(in the rows, 128 means zero)
Known rows, with every way that one mark hangs from another:
z31{z559}: [107 148  90 109 130 115 120  96 123 117 158 135 125 121 146 125 121]
z559{z31}: [ 92 143 102  93 140 113 120  99 118 123 143 140 127 187 140 133 115]
z858{z141 z317}: [107 137  89 103 145 133 149 146 141 124 150 122 133 165 133 118 120]
z317{z276{z954} z858{z31{z559} z141}}: [109 171 112 111 135 109 139 118 134 104 142 125 113 114 143 120 116]
z317{z858{z31}}: [100 137  97  98 133 114 123 126 131 112 139 146 111 179 141 125 120]
z141{z764}: [108 127  87 131 139 130 118 113  98 125 143 157 131 174 147 116 123]
z559{z31{z858{z141}}}: [107 151 108 115 138 138 133 117 156 128 145 134 144 110 136 122 121]
z276{z954}: [100 137  87 113 139 112 115  89  94 115 151 126 119 202 142 119 112]
z31{z559 z858}: [116 153  88 116 122 122 122  95 151 123 162 126 135  76 149 117 119]
z141{z764 z858{z31 z317}}: [ 96 121  90 130 131 136 137 131 115 135 136 139 120 207 144 108 111]
z141{z764 z858}: [106 120  85 161 134 135 123 106  96 131 139 160 126 206 142 118 126]
z317{z276{z954} z858{z31{z559}}}: [104 168 103  98 130  92 127  98 122 104 143 122 104 147 152 123 109]
z559{z31{z858}}: [102 147 101 102 133 117 122  97 144 128 148 131 136 143 144 125 113]
z317{z276 z858{z31{z559} z141{z764}}}: [118 162 110 130 136 128 141 141 138 114 135 156 126  87 149 118 127]
z141{z764 z858{z31{z559} z317}}: [101 131  93 126 122 129 136 114 126 135 145 134 120 150 150 100 110]
z141{z858}: [ 99 132  85 143 133 125 127 105 112 123 144 141 120 214 134 133 123]
z141{z764 z858{z317{z276}}}: [109 138  82 139 140 123 152 130 112 131 135 134 124 236 147 125 117]
z954{z276}: [106 146  96  90 141 123 128 116 106 112 146 136 122 247 142 144 140]
z559{z31{z858{z141 z317}}}: [107 146 103  92 140 132 148 134 171 134 149 113 142 132 138 112 115]

Rows:
[117 156  96 121 148 119 148 147 139 108 138 143 124 174 134 139 134] -> z317{z276 z858{z141}}
[128 140  91 125 130 142 142 133 161 138 158 126 148  54 150  89 121] -> z31{z559 z858{z141{z764} z317}}
[105 135  82 140 141 113 143 108  94 129 138 121 117 252 150 111 109] -> z141{z764 z858{z317{z276{z954}}}}
[122 175  94 109 135 128 162 140 177 124 157 102 142  75 145 122 118] -> z31{z559 z858{z141 z317{z276}}}
[104 154 103 114 146 146 157 164 127 123 132 135 135 152 144 120 114] -> z858{z31 z141{z764} z317{z276}}
[130 163  94 127 135 138 157 140 161 132 151 120 147  62 153 106 120] -> z31{z559 z858{z141{z764} z317{z276}}}
[101 160 109 115 130 140 131 126 138 116 150 139 130  70 138 121 119] -> z858{z31{z559} z141}
[108 115  79 137 136 128 138 122 112 138 142 139 124 225 144 108 119] -> z141{z764 z858{z317}}
[110 165 106 111 138 138 155 151 138 123 140 130 135  89 150 114 113] -> z858{z31{z559} z141{z764} z317{z276}}
[114 136 104 110 140 139 143 135 157 142 143 131 149 119 145  97 117] -> z559{z31{z858{z141{z764} z317}}}
[ 98 143  93 131 136 132 152 137 115 128 129 134 120 219 147 124 109] -> z141{z764 z858{z31 z317{z276}}}
[110 160  82  97 138 107 145 112 136 120 151  93 127 185 150 118 101] -> z31{z858{z317{z276{z954}}}}
[117 171  86  94 129 109 151 119 165 123 158 100 133 106 154 125 110] -> z31{z559 z858{z317{z276}}}
[100 136  98 150 121 134 121 100 111 129 142 155 122 129 148 111 116] -> z141{z764 z858{z31{z559}}}
[127 146  97 148 129 149 128 117 147 132 155 146 149  32 149 100 128] -> z31{z559 z858{z141{z764}}}
[115 157 107 111 146 135 157 143 159 136 137 125 149 132 148 113 116] -> z559{z31{z858{z141{z764} z317{z276}}}}
[106 158  93 104 151 120 155 135 121 116 146 103 126 198 139 121 110] -> z858{z141 z317{z276{z954}}}
[117 140 108 128 130 133 128 134 138 121 141 161 126  76 146 100 130] -> z317{z858{z31{z559} z141{z764}}}
[109 143 102 108 132 144 142 141 139 130 148 136 134  80 147  96 114] -> z858{z31{z559} z141{z764} z317}
[103 153  96 128 127 124 149 123 125 129 138 129 121 159 153 117 108] -> z141{z764 z858{z31{z559} z317{z276}}}
